What can hang from each mark
temur: konam piti sekud
sekud: temur
vivuf: piti
dede: konam
piti: kosegi temur vivuf
kosegi: meges piti
konam: dede piti temur

Known rows, with every way that one mark hangs from another
{piti {kosegi meges}}: [ 2.18  5.52  6.20  4.64  3.31 -0.96 -5.24 -5.38  0.53  4.87  5.74  2.92
  1.41  0.69  1.70  1.35  0.17 -3.65  2.13  0.40  0.19  1.18  1.32]
{sekud temur}: [ 1.63  1.85 -1.26 -1.51  0.58 -6.49  0.93  0.87 -3.53 -0.48  0.99 -1.12
  0.41 -1.94  4.19  1.18 -1.08 -5.18  1.40  4.13  2.02  0.71  2.15]
{kosegi meges piti}: [-0.37  1.56  5.85  7.62  1.33 -3.26 -2.13 -2.45  0.69  2.04  3.30  2.40
  0.67 -2.16  3.58 -1.48 -4.89 -4.65 -0.15 -3.99 -0.40  0.88  1.16]
{konam {temur piti}}: [-0.14 -0.47 -0.23 -2.03 -1.02 -1.84  0.89  1.88 -0.43 -0.61 -0.36 -0.23
  1.02 -2.03 -1.49 -1.22 -0.89 -0.69  3.31 -1.50  0.34 -0.09  0.98]
{vivuf {piti temur}}: [-1.54  7.03 -1.39  5.03 -3.78 -2.12  0.84 -1.83 -4.26 -0.51  2.63 -3.13
  1.33  0.73 -2.60  0.97 -1.16 -1.28 -1.36 -0.15 -0.10  2.11  1.73]
{vivuf {piti kosegi {temur sekud}}}: [ 0.17  7.63 -0.11  3.14  0.10  0.61 -0.35 -2.18 -1.77  0.37  5.66 -3.21
  2.59  1.93 -2.19  2.31  0.63  0.73  0.25  2.18 -0.32  0.25  1.74]
{konam piti {temur sekud}}: [-0.51 -0.23  0.25 -5.72  0.35 -2.30 -0.62  1.83 -0.83 -1.64 -3.52 -2.20
  0.75 -0.73 -1.70  1.40  1.52  2.00  0.06 -2.53 -0.16  1.07  1.00]
{sekud {temur konam {piti kosegi vivuf}}}: [ 2.64 -3.11 -1.48 -2.18  0.60  2.89  2.49  1.89  0.58 -1.89 -0.99  1.12
  0.21 -0.62  4.13 -0.80  0.00 -2.94  1.84  4.65  0.95 -1.77 -0.87]
{kosegi meges {piti {temur sekud} vivuf}}: [-1.43 -0.71  1.69  5.18  2.26  0.01 -0.59  0.35  1.41  0.72  1.20 -1.37
  0.26 -1.98  0.91 -0.24 -5.44  1.05 -1.23 -2.46 -1.05 -3.10  1.27]
{vivuf {piti kosegi {temur konam}}}: [-0.52  6.76 -0.62  4.97 -1.13  1.14 -0.13 -3.06 -1.69  0.20  2.95 -2.80
 -0.43  2.35 -2.17  0.96  0.37 -1.29  0.22  1.67 -0.34  0.72  1.15]
{dede konam}: [-1.20  1.91 -2.20 -0.97 -1.02 -3.63 -1.93  0.95 -1.43  2.26  2.47  0.54
 -1.71 -1.00 -1.15 -0.11 -1.48 -3.02  0.40 -2.17  0.84  2.21 -0.39]
{vivuf {piti {kosegi meges} {temur konam}}}: [-0.31  7.25  1.79  6.76 -0.15  1.09 -1.65 -3.54  0.34  1.53  2.27 -2.15
 -0.83  2.28 -1.26  0.53  1.09 -2.12 -0.20  1.10 -1.11  0.05  1.84]
{dede {konam piti}}: [-1.49  1.35 -0.14 -0.37 -2.41 -0.54 -1.94 -0.91 -1.59  1.03 -1.07  1.04
 -1.98 -0.22 -1.30 -0.08  1.42 -1.64 -2.28 -4.59  0.33  3.18 -2.37]
{konam dede piti temur}: [-0.06  0.51  0.72 -3.81 -2.00 -4.20  0.56 -1.07 -0.86 -1.26 -5.60 -1.49
 -1.42  1.10 -4.86  1.52  5.66  3.65 -1.37 -2.76 -0.55  2.28  0.21]
{sekud {temur {piti kosegi}}}: [ 3.32  0.96  1.04  0.21  1.13  0.44  1.74 -0.11 -0.93 -0.44  2.88  0.90
  1.98 -1.57  5.00 -0.03  2.12 -3.47  2.44  4.33  1.67 -1.77  0.43]
{sekud {temur konam}}: [ 0.83 -1.03 -3.06 -3.14  0.98 -6.34  1.57  2.47 -2.29 -1.64 -2.21 -1.37
 -2.23 -1.53  5.39 -0.22 -1.12 -5.91  1.26  4.84  1.80  0.11  2.17]
{temur {konam dede} {piti vivuf} sekud}: [-0.20 -9.10 -3.88 -7.52 -0.82  1.13  3.32  5.75  3.17 -3.09 -4.23  1.46
  1.61  0.64  1.66 -1.86 -0.04  4.63 -1.94  3.62 -0.61 -0.71 -1.07]
{vivuf {piti {temur konam sekud}}}: [-2.10  3.16 -3.55  0.52 -1.73 -2.51  1.44  1.79 -2.01 -1.93  0.06 -4.34
  0.26  1.01 -0.81  0.25 -1.03  0.03 -1.38  2.01 -0.36  0.29  2.28]
{sekud {temur {konam dede} {piti kosegi}}}: [ 2.63 -2.79 -1.41 -2.42  1.70 -0.89  3.24  1.51  1.47 -1.76 -1.59  0.53
 -1.27 -0.07  4.99 -1.02  4.46 -2.01  1.29  5.86  1.27 -2.55  0.37]
{piti temur vivuf}: [-1.57  2.21 -3.33  1.35 -1.83 -0.87  0.18 -0.18 -4.36  0.47  0.10 -2.28
 -0.51 -0.33 -3.58  1.64 -2.74  1.56 -0.54  0.17  0.57  0.27  0.66]
{dede {konam {piti temur}}}: [-2.76  2.05 -2.52  0.66 -1.96  0.10 -1.16 -0.47 -1.87  0.88 -1.85 -1.93
 -4.13 -0.57 -2.38 -0.03  3.25 -0.20 -2.49 -4.22  0.36  0.50 -1.39]
{kosegi meges {piti temur vivuf}}: [-1.67  1.08  2.77  8.24  0.59  0.33 -0.75 -1.92  0.04  1.36  1.15 -0.61
 -0.87 -1.76 -0.13 -0.52 -5.31 -0.86 -1.10 -3.89 -0.84 -2.18  0.62]
{sekud {temur konam {piti kosegi}}}: [ 2.33 -2.22 -0.77 -1.55  1.74  0.40  2.29  1.69  0.57 -1.55 -0.28  0.72
 -0.83 -1.23  6.15 -1.48  2.03 -4.26  2.29  5.06  1.54 -2.38  0.30]

Rows
[ 1.89  1.47  5.81  4.81  1.06  3.30 -2.24 -3.32  1.58  2.65  4.35  4.13
  3.09 -0.47  3.08 -1.34  2.30 -2.05  1.66 -0.34  0.15 -0.58 -0.45] | {temur {piti {kosegi meges}}}
[ 0.33 -1.47 -1.10 -3.54 -1.26 -3.80  2.38  1.83  1.17 -0.82 -2.21 -0.46
  0.18 -0.37 -3.58 -0.73  2.90  2.69  1.66 -0.08 -0.21 -0.49  0.98] | {konam dede {temur piti}}
[-2.17 -2.32 -2.76  2.92 -0.76 -0.79  3.01  0.55 -1.03 -1.70 -1.36 -1.99
 -3.07 -0.48 -1.55 -0.72 -4.30  1.66 -1.27 -1.59 -0.12 -1.30 -0.04] | {kosegi {piti {temur {konam dede}} vivuf}}
[-2.63 -1.14 -2.20  3.80  0.56 -3.80  2.55  0.41 -1.12 -1.35 -0.21 -2.58
 -3.93 -1.31  0.80 -1.52 -1.92 -0.49 -0.86 -1.14  0.62 -2.18  1.61] | {kosegi {piti {temur {konam dede}}}}
[ 1.39  0.20  1.12 -1.80 -0.45  2.94  0.09 -0.37  0.75  0.37  1.38  0.58
  2.17 -0.31 -3.91  0.29 -1.51  1.12  4.18 -1.34 -0.16 -0.44 -0.76] | {konam {temur {piti kosegi vivuf}}}
[-0.20 -2.32 -1.45 -6.02  1.09 -2.22  1.29  4.73  1.15 -1.29 -0.08 -1.56
  2.40 -2.23 -0.40 -0.93 -0.75  1.80  3.36  0.21  0.11 -1.38  1.66] | {konam {temur piti sekud}}
[ 0.75 -5.12 -0.33 -4.16  2.96  2.75  0.42  3.26  3.31 -1.03  1.37  1.62
  1.62 -0.15  5.21 -1.99  1.25  0.82  1.67  3.76  0.47 -2.30 -0.06] | {temur konam {piti kosegi} sekud}
[-0.04  0.45  5.10  7.07 -0.05 -0.13 -1.80 -2.19  0.45  1.62  2.15  2.89
  1.80 -1.38  1.10 -0.56 -7.36 -2.36 -0.69 -4.28 -1.08  1.50 -0.26] | {kosegi meges {piti vivuf}}
[ 2.19  0.54  5.26  4.00 -0.41  6.25 -1.86 -3.01  1.66  2.30  3.48  4.86
  4.11  0.24  0.59 -0.51 -0.15 -0.17  0.97 -0.81 -0.62 -0.04 -1.99] | {temur {piti {kosegi meges} vivuf}}
[ 0.33  4.62  1.49  2.52  6.13 -1.12 -3.63 -1.62  1.30  3.78  4.37 -2.38
 -0.19  0.08  1.37  1.81  2.95  0.82  1.54  2.84  0.23 -4.56  3.60] | {piti {kosegi meges} {temur sekud}}
[-0.85 -5.20 -2.10 -7.10  0.63 -3.67  0.82  2.93  0.93 -2.34 -5.81 -0.64
 -1.27  1.36  2.47  0.01  3.97  2.82 -3.80  2.38 -0.19  1.56  0.48] | {temur {konam dede piti} sekud}
[ 2.25 -2.35  1.37 -2.60  1.02  5.78  0.04  1.04  1.65 -0.02  4.35  2.77
  6.13  0.08  1.21  0.44 -0.84  3.61  1.11  1.87 -0.03 -0.64 -1.63] | {temur {piti kosegi vivuf} sekud}
[ 0.57 -0.34  1.56 -0.96 -4.31  0.02  0.28 -2.90 -2.54 -0.86 -4.11  1.97
  1.37  2.30 -3.51  2.02  3.30  4.11 -5.23 -1.85 -0.66  4.85 -2.49] | {konam dede {piti vivuf}}
[-1.81  0.57 -0.69  5.29 -1.04  0.27  1.65 -0.60 -2.84 -0.70  2.01 -1.58
 -0.40 -1.62 -1.59  0.19 -6.03  0.37 -0.52 -3.19  0.35 -0.76 -0.09] | {kosegi {piti temur vivuf}}
[-0.01 -2.40  0.31 -4.56  2.47  0.40 -1.64  0.99  0.79 -0.98 -1.80  0.35
 -0.28  1.18  3.56  0.34  2.24  0.83 -1.06  1.76  0.18  0.97  0.08] | {temur {konam {piti kosegi}} sekud}
[ 0.34 -1.00  1.56 -0.43 -1.05  3.05 -1.73 -2.51 -0.98 -0.30 -2.73  2.13
 -1.13  2.03  0.29  0.60  0.32 -1.05 -1.38 -0.63 -0.04  3.17 -2.11] | {temur {konam {piti kosegi vivuf}}}
[-1.89  4.14 -2.97  2.89 -3.45 -3.15  2.01 -0.33 -2.53 -1.63 -0.96 -3.37
 -1.28  1.91 -2.66  0.02  0.78 -0.07 -2.13  1.41 -0.53  1.49  1.62] | {vivuf {piti {temur {konam dede}}}}
[ 2.61  4.15  5.59  3.83  1.50  2.59 -4.79 -5.05  0.62  4.36  4.47  3.69
  2.83  1.61 -1.25  2.43 -2.52 -1.15  1.35  0.14 -0.62  1.89 -0.59] | {piti {kosegi meges} vivuf}
[-1.38 -1.37 -2.86 -6.88 -1.19  0.64 -0.87  3.02  0.95 -0.36 -3.51 -1.43
 -1.33 -0.16 -5.12  1.16 -0.46  3.29 -0.29 -4.56 -1.02  0.71 -2.13] | {dede {konam {piti vivuf} {temur sekud}}}
[ 3.51  0.26  2.22  1.23  0.93  2.69  0.77 -0.53  0.67  0.29  1.73  1.89
  2.60 -1.11  3.80  0.35  0.50 -2.47  1.59  3.02  0.50 -1.98 -0.43] | {sekud {temur {piti {kosegi meges} vivuf}}}
[ 1.86  2.97  4.34  0.96 -0.54  0.19 -1.54 -6.02 -1.17  1.05 -0.06  2.04
  0.58  2.99 -1.50  2.30  7.30  2.72 -2.94 -0.78  0.03  3.15 -1.31] | {konam dede {piti kosegi}}
[ 1.97 -0.49  0.14 -3.23 -0.76  1.05  1.65 -0.09  2.31  0.09 -0.38  0.55
  1.31  1.23 -5.78  0.86  2.38  4.92  2.58  0.05 -0.82 -0.47 -0.69] | {konam dede {temur {piti kosegi vivuf}}}
[-0.23 -6.60 -2.29 -2.69 -3.30  1.92  3.01  2.50  1.29 -2.06 -4.44  2.71
 -0.10  0.91  0.15 -2.63  0.48  1.80 -1.74  1.08 -0.39  1.14 -1.97] | {temur {konam dede} {piti vivuf}}
[ 1.22 -3.44  2.91  2.01  0.33  6.42 -1.15 -0.87  3.38  1.01 -0.46  4.38
  0.90  0.85  2.10 -2.13 -0.39 -1.31  0.85  0.14 -0.75 -0.63 -2.04] | {temur konam {piti {kosegi meges} vivuf}}
[-0.36  0.52 -3.50 -2.82  5.17 -2.32 -0.13  1.02  1.54  0.71  0.97 -4.06
 -3.15  1.57  0.26  1.45  4.53  3.49  1.06  5.57  0.65 -4.11  2.95] | {piti kosegi {temur {konam dede} sekud}}
[ 0.23  2.20  1.26 -0.01 -1.82  4.24 -2.89 -2.89 -0.30  2.01  0.69  2.07
 -0.87  1.35 -3.50  1.47  1.21  0.75 -1.64 -4.45 -0.35  2.65 -3.83] | {dede {konam {piti kosegi vivuf}}}
[-2.72 -1.86  0.68  4.61  3.95 -3.12 -0.41  1.81  2.55  0.25 -0.32 -2.21
 -2.88 -2.44  4.18 -2.04 -3.27 -1.54 -0.64 -1.22 -0.52 -4.11  2.98] | {kosegi meges {piti {temur konam sekud}}}
[ 1.03 -6.14 -0.90 -4.83  1.54  5.74  0.82  3.21  3.25 -1.40  0.38  2.14
  2.63  0.59  2.72 -1.23 -1.03  2.78  0.94  3.04 -0.23 -1.79 -1.74] | {temur konam {piti kosegi vivuf} sekud}
[-1.12 -2.69 -0.30 -1.64 -2.83  0.72 -0.56 -0.49 -2.31 -1.39 -5.30  1.50
 -1.41  0.99  0.42 -0.43 -1.09 -1.36 -2.76 -1.63  0.02  3.92 -1.70] | {temur {konam {piti vivuf}}}
[-1.43 -2.33 -3.62 -6.38  0.53 -1.57  0.25  5.17  2.55  0.12 -0.05 -1.47
 -0.93 -2.09 -2.31 -1.15 -0.60  0.72  2.72 -2.22 -0.17 -1.61 -0.19] | {dede {konam {temur piti sekud}}}
[-1.39 -0.44 -2.89 -3.24 -1.06 -1.38  0.09  3.21  1.54  0.78 -0.28 -0.54
 -2.12 -1.82 -3.26 -1.64 -0.55 -1.19  2.69 -3.61  0.06 -0.62 -0.83] | {dede {konam {temur piti}}}
[-2.45  1.15 -2.67 -0.04 -3.02  2.19 -0.90 -0.25 -1.77  0.58 -2.72 -1.22
 -3.14  0.02 -4.12  0.62  1.26  1.47 -3.03 -4.53 -0.18  0.99 -2.65] | {dede {konam {piti temur vivuf}}}
[ 0.79 -1.93  0.85 -1.71 -1.10  1.59 -0.49 -2.49  0.30 -0.61 -4.29  1.81
 -1.61  3.22 -1.49  0.91  3.27  2.23 -2.84  0.26 -0.54  2.92 -2.07] | {temur {konam dede {piti kosegi vivuf}}}
[-2.40 -3.29 -3.34  0.82  0.90 -0.06  2.38  3.00 -0.73 -2.11 -0.04 -2.62
 -1.50 -1.48  0.39 -0.60 -6.43  1.58 -0.74 -0.99 -0.01 -2.40  0.47] | {kosegi {piti {temur konam sekud} vivuf}}
